Each row was made from one path, in order. Every step used is in the known rows, and no mark comes twice. Write each row's path.
In the rows, zero is written as 128.
Known rows
N, F, S, H: [113 144 113 154 139 137 173 135 136 114 122  81 128 160 111 110 112 125
 126 125 139 131 158 126 186 142 139 134 140 134 131 108 122 121 138 121
 107 124 122 137 180 128 121 148 142 119 108 111  97  91 146 148 130 150]
F, N: [122 139 117 133 122 131 147 136 139 124 132 122 128 135 122 111 123 128
 128 128 128 126 144 132 147 132 135 134 128 131 148 115 126 113 136 125
 116 120 126 129 139 123 120 137 128 119 117 147 131 104 133 130 124 135]
G, V, H, N, F, S, X, W: [123 155 109 157 140 129 168 143 129 109 141  34 121 147 115 145  97 127
 103 129 130 135 198 126 202 125 149 129 154 127 152 139 139 111 138 138
  58 137 133 131 181 138 120 131 126 114 126 153  66  93 140 127 134 143]
V, H, S, X: [116 133 100 135 136 118 149 134 118 110 131  84 136 134 117 166 104 126
 141 126 142 132 176 133 164 125 140 122 116 130 138 138 137 118 130 151
 102 137 141 130 157 132 139 130 118 136 143 141  85 128 133 126 135 136]
V, H, N, F, S, X: [ 99 154  77 150 152 122 186 133 116 111 128  54 129 148 110 154 102 126
 130 128 147 136 196 125 194 125 147 134 123 131 146 133 135  98 136 134
  90 129 135 145 162 127 123 135 126 118 134 146  72 100 143 129 133 147]
N, H, S, X: [106 115 144 148 116 132 152 141 126 102 119  58 143 161 107 137 112 120
 127 124 137 130 160 127 184 136 139 114 116 134 119 114 128 129 135 154
  86 143 144 117 194 123 135 142 148 140 119 130  92 134 140 148 134 128]
J, V, H, N, F, S: [107 164  94 123 161 115 154 134 119 132 143  89 117 147 128 162 115 119
 130 127 131 125 169 121 179 129 143 147 114 131 134 118 114  96 134 114
 101 131 125 138 144 124 131 123 122 105 136 137  79 108 137 131 133 155]
L, J: [114 127 136 125 152 117 108 127 131 133 143 134 137 137 134 136 126 129
 109 128 121 127 128 134 141 130 127 130 122 130 117 107 124 117 124 112
 142 131 120 116 119 125 129 122 141 119 134 136 163 126 126 135 141 130]
X, S, F, N, H, V: [ 87 142 111 140 126 151 159 135 139 118 112 103 101 159 112 118 129 118
 146 126 131 136 151 134 180 136 127 133 130 131 129 112 122 133 139 146
 114 145  92 116 197 118 116 152 144 108 104 103 100 119 143 144 133 131]
H, N: [106 135 119 128 146 130 145 133 120 119 124 103 130 144 117 139 130 126
 130 127 135 127 137 115 145 122 125 128 108 127 126 139 134 115 130 131
 105 136 139 136 129 124 121 126 141 130 132 129  99 135 130 126 135 127]
F, S, X, R, M, V: [123 123 134 163  98 136 148 143 136 157 115  63 139 141 109  91 137 130
 120 123 115 132 173 149 127 136 168 144 135 121 134 110 120  95 125 116
  84 123 148 144 166 124 117 134 139 111 110 127 128 114 138 151 115 158]
X, S, F, N, H, V, J: [ 96 139 110 139 131 146 143 141 151 128 113  98  98 154 108 117 132 120
 141 130 116 131 130 141 183 135 126 131 126 129 134 115 127 139 140 131
 112 148  87 107 177 116 116 145 146 103 107 102 104 115 141 139 132 136]
M, R, X, S, F, N: [ 92 128  52 150 146 165 138 123 140 119 112 179  90 147 112  97 151 117
 201 134 152 136 132 156 161 139 140 134 114 120 125 147 139 116 145 138
 133 135 138 121 147 132 109 144 154  96 121 154 137 132 153 132 121 140]
L, J, V: [112 130 161 115 152 108  88 134 136 153 153 139 132 142 145 142 128 122
  97 128 112 120 123 135 144 130 127 141 112 130 112  97 115 111 122  98
 143 135 117 111 123 125 135 113 141 109 136 141 161 132 128 139 141 140]
X, W, H, N, F: [107 126 122 152 153 133 164 140 105 118 112  68 107 153 106 124 116 127
 142 117 134 130 154 117 181 119 132 124 115 119 110 146 154 136 122 153
  89 155 132 135 163 120 118 141 152 112 121 109  66 125 143 138 150 115]
W, H, N, F, S, X, R: [ 78 131 105 166 154 134 185 139 102 133 109  39 137 167  98 120 119 127
 140 120 141 131 177 125 200 122 149 132 109 120 135 123 147 112 126 137
  88 150 133 148 185 115 120 143 153 116 115 113  70 113 156 149 143 148]
J, V, H, N, F, S, X: [101 157 112 137 149 115 160 141 123 133 139  66 121 154 123 156 104 119
 119 129 136 125 187 128 194 125 147 145 116 131 139 119 123  96 135 117
  94 133 132 140 168 128 130 124 127 108 135 150  75 108 144 136 130 159]
R, X, S, F, N, H: [ 75 129  80 153 122 160 145 132 129 108 112 120  94 155 107 105 128 117
 180 126 142 133 155 153 201 138 133 135 126 124 115 117 138 132 138 149
 123 148 117 111 171 114 115 154 152  99 112 142 115 118 149 143 125 125]
V, J: [138 123 131 127 131 122 109 134 141 142 126 121 123 121 123 127 133 130
 123 133 107 121 100 137 134 126 126 128 122 125 136 132 129 139 132 108
 123 131 121 117 101 124 128 119 132 123 132 129 131 125 127 123 127 136]
N, H, V: [126 135 157 130  91 137 140 120 133 116 126  96 123 134 127 140 134 119
 115 120 115 133 125 118 134 138 118 120 140 134 107 115 118 142 135 151
 111 138 116 117 163 130 134 137 132 123 118 103 122 133 116 134 132 119]
X, S, H, V, J: [130 128 149 132 120 143 118 138 143 127 114  89 110 133 119 133 136 122
 139 123 110 134 112 137 162 133 109 125 126 126 115 128 137 157 130 146
 111 153 102 107 163 130 124 138 146 117 118  77 101 145 129 132 139 132]
N, X, R: [106 113 150 147 107 130 138 135 123 141 120  72 138 135 123 118 127 130
 121 127 121 130 156 134 136 121 145 124 125 125 129 119 130 111 120 128
 115 141 149 131 160 133 126 130 130 137 125 144 138 138 133 136 120 137]
J, V, H, S, F, N, X, W: [ 95 139 112 137 138 113 148 156 132 122 137  68 109 154 121 141  97 121
 131 124 128 121 189 136 194 124 151 141 115 130 134 119 125 104 130 130
  93 143 136 129 189 130 129 129 124 111 133 158  81 114 143 140 137 144]
J, V, H, N, X, R, M: [ 99 134 127 132 123 121 132 134 112 159 140  80 124 142 131 157 128 119
 131 123 113 133 166 135 131 122 149 146 117 124 114 131 110  80 121 126
  85 145 161 138 137 131 125 114 121 117 141 130 102 137 125 136 122 151]
N, H, V, J: [133 133 161 128  90 131 122 125 146 124 125  93 121 130 123 141 138 121
 110 124 100 127 102 124 138 138 117 118 136 131 112 118 120 152 138 135
 108 139 110 109 140 127 133 130 134 118 122 103 130 130 115 130 130 126]
X, R, M: [107 116 127 140 113 135 125 120 119 156 113 134 130 132 125 111 149 128
 138 125 114 140 126 140  85 133 146 133 130 122 119 128 116 100 120 123
 111 134 147 138 119 126 119 129 128 127 122 107 140 136 127 143 124 138]
L, F, N, H, V, J: [133 141 146 143 120 123 154 134 143 123 127 105 127 134 123 108 129 122
 126 113 100 134 138 141 170 141 128 126 120 134 144 101 120 135 140 124
 120 123 113 110 131 112 128 142 144  99 109 129 162  89 117 133 140 135]
J, V, H: [133 144 126 111 126 111 111 129 125 142 152 127 119 122 148 164 121 121
 130 127 119 125 142 132 134 127 131 143 130 130 126 124 113 114 126 125
 126 129 125 123 122 131 140 113 105 113 144 138 115 126 121 124 129 142]
M, V, H, S, F, N, X: [115 151  73 137 132 124 174 151 145 122 129  50 112 148 102 142 108 128
 153 128 127 130 192 127 163 128 158 146 121 127 139 131 107 101 127 126
  81 130 130 134 163 117 122 127 121 108 126 135  90  99 135 136 115 153]
G, V: [146 137 135 125 123 133 119 131 139 132 147 121 127 128 132 135 128 128
 110 132 115 132 128 125 133 132 125 131 160 127 142 132 117 133 132 124
 104 133 118 115 130 136 127 119 122 126 126 129 127 118 124 121 122 135]
R, M, V, H, N, X, W: [142 133 115 148 111 133 152 144 126 140 128  45 102 132 109 134 122 128
 135 120 109 139 179 133 124 125 158 141 132 119 100 156 114  96 117 141
  54 136 166 140 140 126 109 121 129 106 128 119  98 119 119 135 116 131]
V, H, S: [119 141  82 117 150 119 143 127 115 107 135 109 130 124 125 173 115 126
 153 124 137 133 156 124 146 128 136 124 114 130 135 137 126 117 129 146
 112 135 134 128 132 128 139 126 113 132 144 127  89 129 125 122 137 132]
W, X, S, F, N, H, V, J: [ 84 114 114 153 147 146 142 144 138 119 117  72  90 160  98 118 119 120
 141 129 115 129 136 145 190 133 127 133 125 127 130 121 134 144 135 147
 120 163  88 122 182 112 129 148 138 107 112  97  89 120 141 146 142 131]
V, H, N, F, S, X, R, M: [ 85 147  76 158 142 130 185 127 109 135 117  65 130 153 107 141 117 125
 132 126 135 144 194 134 160 128 161 137 124 126 137 133 124  78 132 128
  81 135 150 154 159 126 116 136 126 117 129 126  81 102 142 141 130 157]

Write each row's path
[103 112 160 155 104 124 132 136 126 139 112  86 142 139 121 113 128 131
 116 129 128 130 153 138 136 121 144 125 127 125 136 123 141 115 122 130
 119 138 141 133 158 133 128 132 133 135 126 145 126 139 139 140 129 138]	S, X, R
[107 118 151 153 127 133 154 149 119 114 118  41 123 149 110 122 115 129
 115 123 127 126 165 121 175 114 137 121 112 124 116 139 150 116 123 145
  85 148 158 134 174 131 116 133 150 131 127 149  91 138 135 131 134 117]	H, N, X, W
[103 118 110 144 154 146 159 145  98 132 121  51 121 151 102 137 118 123
 159 119 136 134 161 132 198 116 130 128 103 118 116 136 148 132 122 165
  88 165 134 129 181 115 118 135 155 122 122 108  73 145 143 134 136 126]	W, H, N, X, S
[123 121  87 141 122 151 119 112 134 118 123 180 110 123 125 117 155 121
 174 130 143 131 114 144 118 139 133 124 121 120 111 153 140 121 139 139
 137 126 158 122 113 142 124 131 144 108 135 157 158 143 134 123 119 130]	M, R, X
[135 133 170 136  95 129 121 132 153 122 121  94 125 134 119 134 133 124
 115 122 104 126 103 126 139 135 105 125 139 130 113 132 129 152 134 132
 110 138 109 116 144 137 127 130 135 120 127  85 115 130 118 131 136 133]	S, H, V, J
[106 132 135 158 123 140 172 149 128 105 128  21 150 165 106 118 111 124
 115 118 136 126 175 126 204 134 137 131 128 131 124 116 132 109 137 139
  82 131 149 138 195 127 116 142 149 131 112 125  89 112 139 144 131 142]	F, S, H, N, X
[ 78 124  85 163 131 144 151 141 116  97 108 104  99 152  95 103 115 125
 178 115 143 124 160 145 200 130 136 128 112 114 115 135 165 141 129 158
 104 155 132 127 167 119 121 151 154  99 123 143  89 120 151 141 144 118]	R, X, W, H, S, F, N
[ 97 119 106 148 145 145 146 144 127 135 114  87 110 154 110 116 114 125
 145 132 136 134 164 144 180 119 136 132 125 126 130 126 132 128 125 133
 122 151 122 123 189 126 117 138 144 126 119 127 109 134 152 139 123 138]	N, X, S, F
[104 127 132 142 136 133 158 140 119 121 123  61 132 151 109 136 118 127
 120 127 132 128 158 120 167 118 132 125 110 127 125 135 137 113 128 134
  95 143 151 136 157 128 118 128 146 136 130 143 105 137 134 129 125 131]	H, N, X
[107 119 152 164  99 143 160 150 132 138 111  20 136 165 100 114 134 127
 132 118 112 138 163 126 140 132 147 140 126 122  95 140 109  95 119 137
  55 145 166 139 168 126 107 130 153 124 115  92  99 131 128 156 117 143]	S, H, N, X, R, M, V
[ 80 107 114 161 183 149 162 147 111 103 112  45 100 173  94 130 110 123
 158 126 141 137 160 129 206 127 128 131 115 127 113 140 142 127 123 161
 107 169 119 138 190 118 125 149 152 123 117  86  48 134 150 151 148 130]	W, X, S, H, N, F
[ 95 127  89 150 120 131 158 138 126 150 113  57 117 149 103 132 125 129
 151 125 117 143 179 138 122 128 167 142 124 120 121 136 103  89 115 125
  77 144 155 142 158 124 118 125 124 120 127 110 104 124 134 149 114 156]	N, X, R, M, V, H, S, F
[ 96 119  61 147 150 163 123 117 133 122 110 182  92 141 117 110 155 118
 200 134 151 136 120 156 146 137 133 128 115 117 112 156 143 124 138 142
 141 141 139 118 141 136 117 139 153 100 130 141 134 147 151 132 125 134]	M, R, X, S, F
[ 84 149  86 154 147 122 182 131 112 120 121  47 136 151 112 150 112 129
 131 128 142 137 197 127 184 123 156 132 121 128 147 129 135  89 131 130
  91 136 141 147 164 126 125 137 124 120 133 142  76 105 143 134 135 153]	V, H, N, F, S, X, R
[154 133 137 126 124 128 100 138 151 144 147 114 121 123 126 135 130 129
 103 136  97 125 102 134 135 130 121 131 153 124 147 135 124 144 136 107
 101 134 113 106 106 133 127 111 125 121 130 131 129 113 122 117 120 142]	G, V, J
[ 89 147  91 127 145 116 151 148 133 131 143  89 117 156 120 153 100 118
 139 129 132 122 182 134 185 127 148 146 113 132 143 116 111 100 132 120
 102 139 130 129 175 125 131 125 119 115 136 154  87 110 142 138 128 157]	J, V, H, S, F, N, X
[131 119 114 151 103 154 123 113 125 114 116 146  97 120 121 115 155 120
 177 116 134 132 117 141 127 135 122 117 122 112  91 161 161 147 133 168
 121 145 147 123 144 146 124 138 149  95 133 131 135 153 129 123 138 113]	M, R, X, W, H, V
[107 156 104 117 156 112 143 131 120 135 141 103 109 144 133 172 116 119
 133 129 129 128 154 118 159 123 137 145 113 130 124 134 114 102 128 118
 106 138 127 133 130 127 131 117 121 109 142 131  81 119 132 128 133 147]	J, V, H, N, F
[122 112 149 159  93 132 134 140 136 165 109  80 128 139 112 104 139 131
 126 127 109 137 158 145  98 129 158 140 131 119 121 131 118  99 116 121
  87 135 149 138 144 126 118 126 139 117 119 114 136 130 133 150 112 145]	S, X, R, M, V
[121 163  89 148 143 130 171 136 129 118 147  51 128 149 114 157 101 126
 107 132 133 137 189 124 193 128 143 135 157 129 159 135 125 105 141 127
  68 133 128 132 167 136 123 126 123 117 130 146  77  90 138 124 125 154]	G, V, H, N, F, S, X
[105 123 128 138 150 146 141 146 120 109 115  72 121 158 113 134 128 122
 156 122 137 137 143 128 189 129 120 129 113 126 111 135 136 128 129 158
  93 154 128 120 175 122 116 141 157 128 118  92  72 145 140 139 141 125]	X, S, H, N
[120 130 150 147 105 146 148 153 155 125 121  54 111 144 106 110 119 123
 124 125 109 129 152 145 195 129 126 129 128 130 135 112 136 136 136 138
  89 147 115 110 197 131 112 144 148 113 111 118 114 119 135 134 121 142]	F, N, X, S, H, V, J
[125 135 132 147 118 137 147 139 135 111 131  76 147 147 122 113 120 126
 124 118 132 125 148 133 177 143 135 133 143 131 127 109 125 122 138 135
 111 119 131 132 172 130 124 143 135 127 114 116 107 108 135 143 134 142]	F, S, H
[115 153  74 125 152 126 139 131 133 114 145 113 122 140 123 170 110 125
 137 132 129 137 152 122 155 133 132 134 152 128 149 144 112 123 137 131
  95 141 116 122 141 133 132 119 109 127 139 121  83 109 130 124 133 144]	G, V, H, S, F
[109 129 137 167 105 146 169 151 134 137 116   4 143 166  99 103 131 126
 126 115 114 134 177 133 161 140 159 144 131 122 111 118 107  86 126 129
  52 133 164 147 185 123 107 138 151 119 107  98  94 115 135 158 117 155]	F, S, H, N, X, R, M, V
[ 99 137 130 151 146 135 173 138 129 106 114  70 127 171 105 134 117 124
 132 124 140 135 147 113 179 132 124 129 124 132 111 139 123 120 132 134
  89 140 133 136 163 127 115 140 152 126 119  98  79 116 140 145 137 135]	S, H, N, F
[ 92 127  74 157 156 168 152 123 129 105 105 130  92 160 103 119 150 114
 202 129 155 141 133 140 180 140 130 126 106 119  98 161 144 119 141 153
 104 151 153 120 161 137 111 147 171 103 123 121 102 146 153 137 128 137]	M, R, X, S, H, N, F
[131 109 171 159 106 126 132 148 130 120 115  76 125 138 119 107 109 131
 107 126 128 124 165 141 159 119 139 119 132 126 124 132 156 134 125 145
 106 137 141 127 178 136 125 137 141 128 124 154 114 132 140 136 137 119]	S, X, W
[156 140  93 127 112 130 132 126 133 153 135 115 108 118 122 138 135 128
 149 123 109 141 147 138  87 136 149 149 142 121 109 147  97 103 121 126
  89 119 141 135 100 123 119 116 114 103 129  98 123 110 112 132 111 139]	R, M, V, H
[ 79 131  92 155 131 139 172 151 143 144 105  72 119 171  89  99 129 126
 154 127 122 136 176 135 139 135 167 145 109 122 135 121 106  89 124 113
  71 140 144 145 177 115 110 138 146 115 109 115 106 112 147 158 115 159]	H, S, F, N, X, R, M, V
[ 92 152  94 142 169 134 180 134 120 116 116  82 121 157 105 126 121 125
 129 129 142 130 162 115 181 130 141 132 111 129 141 120 132 107 137 114
  98 132 130 146 156 121 118 139 146 119 118 129  87 105 147 136 132 146]	H, N, F, S
[ 91 128 140 165 116 139 170 148 123 112 119  16 156 166 109 115 121 126
 121 116 132 128 175 127 195 134 145 131 127 127 127 110 129  98 133 137
  81 138 154 143 198 129 117 143 148 135 115 127  89 122 140 148 133 147]	F, S, H, N, X, R
[110 139 113 160 141 131 173 136 133 127 117  80 127 153 108 106 107 127
 112 132 141 130 176 136 183 131 148 132 131 131 148 108 135 117 136 113
 110 125 125 140 185 128 124 145 142 118 112 145 110  95 155 143 122 153]	N, F, S, X
[131 105 151 157 115 135 142 148 116 126 126  47 120 136 113 112 107 129
 128 116 124 127 162 136 177 116 139 121 132 119 110 132 153 142 119 159
  98 150 145 128 185 130 123 136 140 123 120 135 105 130 137 136 134 116]	N, X, W, H
[130 109  98 156 120 153 121 120 123 115 119 147 102 127 121 107 148 122
 183 119 141 131 121 148 140 135 134 121 123 112  94 162 160 137 133 164
 123 140 161 123 135 141 123 137 151  99 131 147 131 145 137 129 135 115]	M, R, X, W, H
[107 108 146 159  99 132 132 132 124 157 111 102 138 142 115 106 134 128
 120 127 120 138 153 149 113 127 149 131 133 124 126 129 129 101 121 128
 103 136 151 137 153 132 119 133 136 130 122 125 133 134 137 146 122 142]	S, X, R, M
[124 135 135 167 127 131 163 142 137 135 110  50 112 143 100 106 110 127
 111 122 118 125 159 138 195 126 138 125 128 123 135 117 159 153 133 129
  93 145 109 133 193 128 125 146 149 100 111 118  87 102 149 140 141 144]	N, F, S, X, W, H, V, J
[111 139 104 159 109 130 163 141 123 146 121  29 139 143 109 125 130 130
 128 122 120 137 193 141 141 131 168 144 126 121 135 126 119  79 126 127
  67 126 157 151 156 121 116 129 129 113 122 128 100 110 134 143 121 157]	F, S, X, R, M, V, H, N
[ 93 154  86 119 156 113 143 142 133 127 142 120 115 152 126 156 112 118
 146 128 132 123 164 130 168 132 142 147 112 132 143 119 110 100 134 118
 112 133 119 130 151 123 134 125 117 111 136 136  86 111 140 136 135 154]	J, V, H, S, F, N
